Each row was made from one small tree. Brackets hold a mark, then the marks that hang from it, in alphabetical order. Every link used is in the known rows. Write each row's tree.
In the rows, 128 means zero.
Known rows:
[ganemak [komataz sopoz]]: [191 142 167 106 118 127 165 127 174 133 149 116 130 103 120  82 152 186
 137  97 125 127 128]
[vulu masi [sopoz komataz]]: [184 175 159 138  95 102 136 130 182 125 123 110 113  96 116  87 120 157
 103  92 137  98 136]
[sopoz [vulu [ganemak [komataz gitu]] [masi lapo]]]: [209 180 126 113 134 113 175 120 149 123 111 118  89 104 123  94 111 145
 118  48 104 158 119]
[lapo rosaf]: [146 142 141 116 143 123 154 127 175 138 121 122 103 110 120  95 125 171
 125 117 127 122 126]
[masi komataz lapo [vulu ganemak]]: [177 194 169  91 134 104 153 141 154 129 146 115  89 101 123 104 114 158
 131  97 149 170 111]
[sopoz vulu]: [172 154 159 107 123 127 159 130 165 123 103 128 100 111 119  85 152 170
 125 120 129 142 130]
[komataz gitu [sopoz [vulu ganemak]]]: [161 178 146 111 145 128 176 122 162 108 121 113  88 105 128  77 137 175
 125  77 107 161 127]
[komataz gitu [sopoz vulu]]: [165 159 149 122 144 124 171 120 165 107 101 128  89 106 112  81 153 186
 127 103 118 142 127]
[lapo [rosaf [komataz sopoz] [vulu ganemak masi]]]: [185 187 148 125 140 121 180 116 180 134 159  86 139 108 129  91 134 162
 150  20 103 105 132]
[ganemak [komataz sopoz] [vulu [masi [lapo gitu]]]]: [210 158 154 125 141  98 175  99 174 103 104 108 139  95 116  78 131 184
 142  57  97 131 131]
[masi lapo]: [165 153 167  97 137 109 153 138 152 138 117 132  91 123 108  95 125 161
 127 114 144 154 121]
[lapo gitu masi]: [156 130 142 122 138 105 150  96 168 128  95 142 109  94 127  75 103 190
 120 123  91 133 141]
[ganemak vulu]: [164 158 159 107 126 117 157 140 155 120 113 132 120  97 126  69 139 179
 113 104 121 132 129]
[lapo gitu [rosaf vulu]]: [149 149 129 124 142 122 173 117 175 132  98 135 114 102 132  80 117 190
 137 105 103 123 137]
[sopoz [vulu ganemak]]: [168 173 153  95 125 132 165 134 161 122 122 116  98 112 135  82 136 161
 123  95 119 161 131]
[rosaf [komataz gitu] [vulu ganemak [masi lapo]]]: [191 200 142 118 129 103 180 133 133 144 129 127  98  99 120  90 100 146
 126  18 107 144 119]
[lapo gitu]: [149 145 150 116 120 114 153 117 171 124  99 135 103  95 124  74 122 183
 129 119 113 146 134]
[masi komataz lapo [vulu sopoz]]: [177 192 182 110 128  97 139 134 173 129 122 118  93 105 106 100 128 163
 123 126 166 137 121]
[komataz [sopoz [vulu ganemak [masi [lapo rosaf]]]]]: [180 179 145 115 176 115 173 105 185 109 121  78 101 141 117 107 134 148
 146  56 117 141 125]
[ganemak [komataz sopoz] [vulu [masi lapo]]]: [218 162 165 116 141 103 171 119 165 112 126 104 141 109 110  83 146 170
 134  55 116 123 124]
[vulu [masi lapo] [sopoz [komataz gitu]]]: [183 180 145 141 121  91 146 128 160 125 107 124  79  94 103  99  93 151
  97  79 137 119 126]
[sopoz [komataz gitu] [vulu ganemak [masi lapo]]]: [197 188 129 123 132 103 169 129 145 112 113 120  72  94 117 107  95 145
 108  52 118 156 120]
[rosaf [vulu ganemak]]: [161 178 155  94 121 128 170 148 152 140 141 126 113 114 143  69 126 168
 123  79 116 148 130]
[ganemak komataz]: [187 141 156 104 108 127 158 136 163 142 136 132 121  94 124  83 136 174
 122 104 126 131 127]
[masi lapo [vulu ganemak [sopoz [komataz gitu]]]]: [182 196 147 120 135 122 159 142 158 131 135 121  69  85 127 106  93 162
 106  81 141 158 125]
[masi [komataz sopoz] [lapo gitu [rosaf vulu]]]: [161 167 155 113 158  90 177 108 174 118 115 117 113 107 107  94 109 192
 150  91 129 129 121]

Write each row's tree:
[180 186 138 152 112  97 149 128 164 106 103 126 108  69 119  71 106 170
  85  69 116  97 132]
[ganemak [vulu masi [sopoz [komataz gitu]]]]
[198 166 151 100 119 145 163 139 168 139 154 116 116  91 146  89 137 171
 131  87 118 154 127]
[masi [vulu [ganemak komataz]]]
[173 200 163 131 122  64 144 105 173 100  80 112 117  90 107  70 100 166
 114  84 127 118 130]
[ganemak [vulu [masi komataz [lapo gitu]] sopoz]]
[176 175 179 114 128 110 150 127 179 115 143 113 112  95 113  90 155 189
 139 119 148 132 119]
[masi [komataz sopoz] vulu]
[177 175 160 100 103 132 153 135 176 143 149 107 122 100 140  75 118 160
 113  83 123 134 136]
[vulu [ganemak komataz] sopoz]
[154 171 139 115 159 121 162 114 177 145 133 108 123 119 144  74  96 171
 109  82  99 105 147]
[lapo masi [rosaf [vulu ganemak sopoz]]]
[188 198 132 130 109 118 169 130 165 138 128 117 117  98 143  58 109 158
 105  38  97 114 135]
[rosaf [vulu [ganemak [komataz gitu]] masi sopoz]]
[160 224 144 132 107  85 151 130 161 123 124 116 103  95 130  58  98 155
  98  53 117 114 128]
[rosaf [vulu ganemak [masi [komataz gitu]] sopoz]]
[156 187 141 122 109 116 153 140 160 128 139 124  84  74 132  83  86 166
  89  78 128 136 131]
[vulu ganemak [sopoz [komataz gitu]]]
[169 190 151 139 129  77 155 114 161  92 113 118 117  80 108  61 127 182
 109  66 116 109 118]
[ganemak [vulu [masi [komataz gitu sopoz]]]]
[180 183 145 114 122 119 158 123 170 115 112 103 105 117 132  79 138 148
 123  73 109 144 132]
[sopoz [vulu ganemak masi]]
[168 168 186  99 136  87 153 129 160 121 138 115 103 111  95  95 128 173
 135 106 157 142 113]
[masi [komataz sopoz] lapo]
[155 194 124 129 126  91 163 107 176 118 118 107 120  90 137  76  91 169
 130  58  97 116 128]
[lapo gitu [rosaf [vulu ganemak [masi komataz]]]]
[190 179 172 101 124 134 178 122 170 120 147  99 118  99 123  94 153 168
 148  60 119 150 131]
[rosaf [komataz [sopoz [vulu ganemak]]]]
[174 188 149 112 119 115 164 136 160 134 133 113 120 120 142  65 128 154
 121  57 106 132 132]
[rosaf [vulu ganemak masi]]
[195 191 169 135  98 109 157 128 174 144 120 112 132 105 117  75 141 157
 126  61 122  91 140]
[rosaf komataz [vulu masi sopoz]]
[158 145 137 128 126 121 164 104 180 138 111 126 113  77 118 102 109 180
 143  92 110 122 133]
[lapo gitu [rosaf komataz]]
[195 159 177 113 121 130 174 119 174 121 128 111 119  99 107  97 167 178
 150  86 129 131 131]
[rosaf [komataz [sopoz vulu]]]
[194 163 142 121 134 130 155  93 189 132 124 114 124  80 154  77 102 187
 123  94  85 135 150]
[lapo gitu [masi [vulu [ganemak komataz] sopoz]]]
[159 189 149  91 146  99 170 140 150 139 147 115 104 111 124  99  92 159
 127  73 140 142 114]
[masi komataz [lapo [rosaf [vulu ganemak]]]]
[171 207 154 135 129  65 145 121 153 106  91 123  98  90  98  74  99 155
  94  75 134 115 120]
[ganemak [vulu [masi [komataz gitu] lapo] sopoz]]
[183 186 139 119 122 139 160 132 173 138 136 120  99  82 144  80 119 171
 112  81 116 142 132]
[masi [vulu [ganemak [komataz gitu]] sopoz]]
[162 168 146 133 107 113 148 137 162 130 119 137  85  74 116  86 101 175
  92 105 136 119 131]
[vulu [sopoz [komataz gitu]]]
[169 159 159 124 126 116 168 123 158 132 133 128 103  81 107  89 135 182
 133  76 121 129 123]
[rosaf [komataz gitu sopoz]]
